In the rows, 128 means zero.
Known rows, with every step that occurs
Z -> W -> B -> V: [124 128 149 137 135 142 151 134  98 140 148 143 137 111 142 112 123 126
 118 107 125 137 116 106 163 146 139 129 153 148 126 116 105 113 127 146]
W -> B -> T -> X: [173 117 148 157 155 164 134 134 124 167 129 136 153 130 155 139 123 124
 120  97 116 145 116 128 152 136 136 125 160 153 102 132 105 129 116 130]
B -> V: [120 147 150 150 121 139 140 132 119 137 139 147 142 120 130 126 121 127
 120  95 131 134 123 100 147 149 144 122 144 156 126 136 118 115 131 146]
S -> T -> X -> J -> E: [120 117 114 162 141 134 130 123 139 125 123 146 124 110 143 198 125 129
 123 184 111 127 102 119 148 136 123 121 136 128 120 137 119 123  91 106]
C -> Z -> W -> B: [ 84 138 130 130 126 136 157 128  83 143 143 140 127 126 151 127 120 125
 121 116 121 139 116 113 168 128 145 125 144 133 123 139 112 106 140 138]
G -> F -> N -> J -> X -> T -> S: [166 108 123 131 144 166 144 123 130 140 132 134 129 121 144 127 124 135
 123 158 108 133 114 109 119 136  96  96 127  85  94 145 116 105  97 122]
C -> Z -> W -> B -> T: [119 131 131 135 128 130 150 128  98 178 140 146 124 127 159 102 123 123
 119 113 113 142 125 128 163 123 134 134 144 144 112 143 103 101 144 144]
Z -> C: [127 143 156 140 124 154 131 133  91 116 151 144 125 138 124 156 124 123
 116  96 124 130 122 118 155 137 136 113 134 154 136 142 119 119 121 165]
X -> J -> N -> F -> G: [130 134 131 137 147 141 143 131 136  99 142 142 124  93 160 160 123 135
 123 179 123  96 115 117 134 141 127 114 127 120 135 125 126 110 114 171]
N -> F: [105 158 157 138 133 163 136 124 113 123 142 139 136 122 141 136 120 134
 121 136 122 114 121 121 148 137 148 114 135 143 132 140 113 109 130 183]
Z -> W -> B -> T -> X: [172 109 146 147 152 155 136 131 110 161 140 139 136 126 166 112 124 127
 118 123 107 141 120 131 157 132 121 129 156 154 111 124  95 121 115 136]
C -> Z -> W -> B -> T -> E: [118 122 127 136 135 144 141 124 104 155 135 137 119 134 170 105 122 119
 122 104 107 153 125 131 157 127 138 149 139 123 122 138 103 110 138 121]
V -> B -> T -> E -> J -> N: [188 120 111 131 134 123 131 134 147 119 127 140 141 111 170  99 102 123
 116 149 124 119 131 127 138 144 126 146 145  81 137 137 112 106 129 126]
X -> J -> E: [ 76 130 123 147 127 130 147 128 131 116 129 145 114 123 137 170 128 132
 122 171 125 116 126 113 153 130 140 125 140 130 140 138 126 109 113 154]
X -> T: [109 139 125 146 140 151 136 123 114 156 136 142 122 129 126 105 120 130
 115 128 117 130 125 102 146 135 144 107 137 138 120 142 121 118 124 141]
S -> T: [102 148 139 148 135 145 129 128 109 153 142 153 129 119 134 144 118 122
 119 124 120 134 119 111 146 139 135 107 133 123 125 154 116 118 121 137]
W -> Z -> C: [111 133 154 147 125 154 139 136  94 119 148 144 122 128 127 154 128 122
 116  70 129 141 116 120 156 133 152 116 138 138 144 147 118 120 126 137]
F -> N: [103 152 142 140 126 150 137 133 111 142 145 141 134 133 135 153 127 126
 117 131 132 138 129  85 151 146 139 118 144 115 135 144 114 128 125 127]
V -> B: [143 153 135 135 117 141 149 139 106 145 143 144 129 127 137 123 111 123
 120 130 125 118 115 102 147 144 144 113 151 127 128 142 122 112 131 154]
S -> T -> E -> J -> N -> F -> G: [161 121 133 144 158 165 113 118 143  86 134 136 135  81 159 157 108 129
 123 152 119 114 111 127 131 156 115 130 117  71 138 140 108 115 115 122]
W -> B -> T -> E -> J -> N -> Y: [125 107 117 137 145 130 134 133 137 110 129 133 163 104 179 110 112 129
 120 125 117 125 135 131 150 132 134 135 145  75 140 124 107 113 126 144]
Y -> N: [115 138 145 130 143 132 136 128 113 152 143 141 152 123 138 145 122 123
 116 106 136 128 131 114 152 141 145 122 138 129 144 139 127 133 130 167]
B -> T: [129 142 146 150 130 140 132 132 124 165 138 150 129 132 145 109 123 125
 118 110 118 131 136 125 144 134 138 120 142 149 125 149 112 112 132 164]
Z -> W -> B -> T -> X -> J: [157 104 130 147 152 123 141 135 116 144 140 141 131 116 173 125 129 128
 118 158 107 135 116 123 152 124 133 128 154 150 107 113 101 127 105 130]
J -> X -> T: [136 124 129 134 145 171 141 125 125 172 129 142 125 122 129 114 122 124
 118 104 106 124 127 110 138 132 134 104 125 138 112 142 118 110 120 138]
E -> J -> X -> T -> S: [160 106 130 141 161 155 136 121 137 122 129 134 139 111 129 123 115 133
 121 126 118 122 116 101 134 135 119 107 134 100 105 136 110 112 117 126]
S -> T -> X -> J: [121 128 125 159 147 124 128 131 124 133 136 148 135 112 147 172 124 126
 121 162 113 134 103 105 138 132 136 109 134 133 107 139 116 137  96  97]
G -> F: [122 155 151 141 112 167 144 130 100 133 136 150 123 140 135 128 122 131
 117 125 121 122 137 117 133 135 130 103 140 141 123 152 117 110 120 162]
W -> B -> T -> E -> J -> N: [144  97 123 138 164 144 131 132 143 122 123 134 152 111 172 127 112 126
 115 118 127 134 133 131 150 137 131 148 149  84 129 126 105 116 123 127]
W -> B: [103 134 148 141 145 162 151 135 102 145 139 139 144 130 139 147 121 125
 119 103 129 134 119 108 158 134 149 116 158 123 125 135 117 122 125 158]
C -> Z -> W: [ 74 154 131 133 113 127 147 125  89 135 147 147 116 129 146 114 120 129
 121 134 119 131 126 113 157 130 138 123 127 141 133 151 115 102 145 144]
N -> J: [ 84 137 137 141 134 126 141 131 117 122 144 143 142 117 147 133 115 136
 124 129 131 125 121 127 143 132 133 118 131 124 127 151 124 110 128 170]
S -> T -> B -> V: [153 132 135 148 135 140 137 127 114 142 130 147 147 110 119 122 126 118
 119 120 129 136 103  96 148 157 125 118 139 128 113 129 110 119 110 102]
E -> J -> X -> T: [142 118 123 135 145 158 136 122 134 146 127 142 137 103 129 115 115 128
 118 122 115 116 132 103 138 132 130 111 125 119 108 140 109 111 125 123]
C -> Z: [ 79 158 133 142 114 135 148 128 104 143 135 145 134 133 136 140 118 127
 123 109 128 133 123 107 152 131 148 120 135 139 121 159 123 110 142 135]

Rows
[122 148 153 125 151 150 132 122 119 141 144 136 150 115 149 142 121 129
 118 118 128 115 123 132 149 142 147 122 130 136 142 132 121 124 131 189] | Y -> N -> F
[135 136 140 158 142 152 122 128 114 147 136 146 142 119 139 165 118 125
 121 123 113 141 105 115 144 143 128 108 137 135 112 148 112 131 105 108] | S -> T -> X
[126 116 113 127 146 144 139 127 138 165 134 138 136 111 144 131 120 128
 122 140 113 132 122 103 138 138 119 110 119 101 108 144 118 109 114 119] | F -> N -> J -> X -> T
[ 82 127 126 145 130 136 143 123 132 117 133 141 131 120 141 154 118 139
 125 156 130 121 120 139 152 134 120 129 129 117 138 149 125  95 123 182] | N -> J -> E
[108 119 116 139 151 133 118 124 136  97 130 143 143 101 155 149 108 126
 115 142 125 130 123 120 142 145 123 131 126  64 140 142 112 117 114 101] | S -> T -> E -> J -> N
[151 135 145 143 131 147 147 131 112 121 130 139 149 122 120 111 127 125
 120 117 137 129 114  90 151 156 134 124 149 137 124 121 114 120 121 127] | T -> B -> V
[100 165 140 138  89 154 143 132  96 132 144 145 136 132 146 127 126 130
 121 141 113 123 139  93 136 140 130  95 141 111 133 145 116 117 119 142] | G -> F -> N -> Y
[140 129 138 124 118 166 146 133 122 146 135 145 138 122 153 152 124 129
 124 138 117 122 132 118 125 138 104 108 123 105 108 154 113 104 111 138] | G -> F -> N -> J -> X
[ 95 117 125 130 144 120 137 122 137 132 136 138 147 112 148 165 119 134
 122 145 138 121 123 146 157 137 123 136 126 114 153 141 133 110 122 193] | Y -> N -> J -> E
[133 131 133 141 141 150 136 127 103 136 131 145 137 120 122 131 126 120
 118 137 125 129 111 102 149 144 126 109 139 107 120 137 112 121 109 120] | S -> T -> B
[179  98 117 132 150 142 148 124 139 145 121 135 149 100 130  84 122 127
 123 122 120 122 107 105 136 145 116 117 122 127  97 123 119 102 107 119] | N -> J -> X -> T -> B -> V
[152 141 150 139 145 169 137 129 127 114 142 138 133 101 152 149 117 135
 122 139 122 105 119 125 140 150 123 112 129 122 143 134 120 106 125 179] | J -> N -> F -> G
[138 113 135 141 145 165 120 124 135 123 127 144 143 105 144 162 115 117
 124 108 113 128 123 116 133 140 124 128 117  80 120 152 102 120 116 100] | S -> T -> E -> J -> X
[148 151 165 147 135 182 135 126 116 123 146 138 128 110 137 147 121 132
 126 126 120 110 117 113 137 147 132 114 132 138 131 142 114 116 130 178] | N -> F -> G
[154 101 127 126 141 150 141 124 123 149 125 136 133 112 171 118 118 118
 125 101 107 136 131 134 150 124 121 152 131 100 111 138  91 103 139 107] | C -> Z -> W -> B -> T -> E -> J -> X
[133 118 143 136 142 172 132 126 132 108 126 136 145 117 146 152 115 123
 124 103 120 123 133 113 134 139 128 134 124  93 129 143 108 120 125 123] | T -> E -> J -> X
[108 146 135 135 111 144 142 131 112 131 142 145 135 128 149 141 122 136
 119 161 131 132 130 112 132 139 118 112 133 105 117 156 118 110 115 142] | G -> F -> N -> J
[196  92 114 116 166 128 145 121 142 160 123 131 169  93 133  96 126 121
 120 112 129 122 109 112 141 150 117 127 117 125 106 112 125 117 110 127] | Y -> N -> J -> X -> T -> B -> V
[152 133 144 138 145 156 131 126 136  87 140 138 144  85 153 148 110 140
 121 160 132  97 123 118 138 150 121 122 127 102 139 137 111 105 128 165] | E -> J -> N -> F -> G
[125 122 117 143 148 115 141 137 135 101 132 141 144 115 166 168 121 135
 118 172 125 120 116 114 142 135 134 117 140 124 127 123 126 126 100 119] | T -> X -> J -> N
[116 127 133 126 134 145 143 136 132 149 142 140 153 115 152 166 123 128
 127 133 124 128 124 112 140 139 115 116 125 100 119 147 115 112 121 138] | F -> N -> J -> X
[170 131 147 160 136 149 124 130 130 162 133 142 142 133 152 129 122 128
 120 113 114 138 125 127 142 137 128 121 145 160 111 145 107 126 118 134] | B -> T -> X
[252 120 121 144 147 135 137 138 154 129 133 137 133  91 183 133 115 129
 125 187 108  97 101 128 126 147 116 123 144 133 110 120 117 112 106 141] | V -> B -> T -> X -> J -> N -> F -> G
[176  96 145 138 159 173 134 130 142 148 119 135 154 113 157 135 120 116
 123  82 115 133 134 128 140 130 127 143 140  97 109 134  95 120 125 124] | W -> B -> T -> E -> J -> X
[136 127 122 139 148 158 142 121 106 139 124 134 129 131 115  88 125 126
 113 146 122 129 117  90 148 142 139 110 142 126 119 126 117 120 113 124] | X -> T -> B
[113 123 122 148 150 151 122 116 128 111 129 133 125 119 134 106 110 130
 116 130 122 134 127  99 140 139 148 134 132 101 126 140 111 125 125 109] | X -> T -> E -> J
[135 126 142 152 138 144 118 122 137 123 130 141 137 122 150 113 114 125
 119 116 123 131 137 125 137 136 134 146 138 112 128 146 101 121 133 131] | B -> T -> E -> J
[163 125 124 144 139 147 144 122 118 142 125 136 136 118 113  75 126 125
 115 126 128 133 110  81 148 154 138 119 142 147 110 116 116 118 114 110] | X -> T -> B -> V
[157 113 112 148 151 108 133 136 150 131 127 146 137 115 176 144 123 132
 117 169 114 123 125 129 138 130 127 121 141 142 117 126 119 120 104 127] | B -> T -> X -> J -> N
[174 146 135 140 119 133 141 139 121 176 139 149 126 129 146  95 114 120
 119 126 118 122 123 119 142 138 139 120 154 140 118 147 114 106 134 161] | V -> B -> T
[168 113 140 140 143 160 123 127 149 138 123 142 140 118 154 126 119 119
 123  98 113 126 141 129 130 134 120 141 127 108 118 146  98 114 129 127] | B -> T -> E -> J -> X
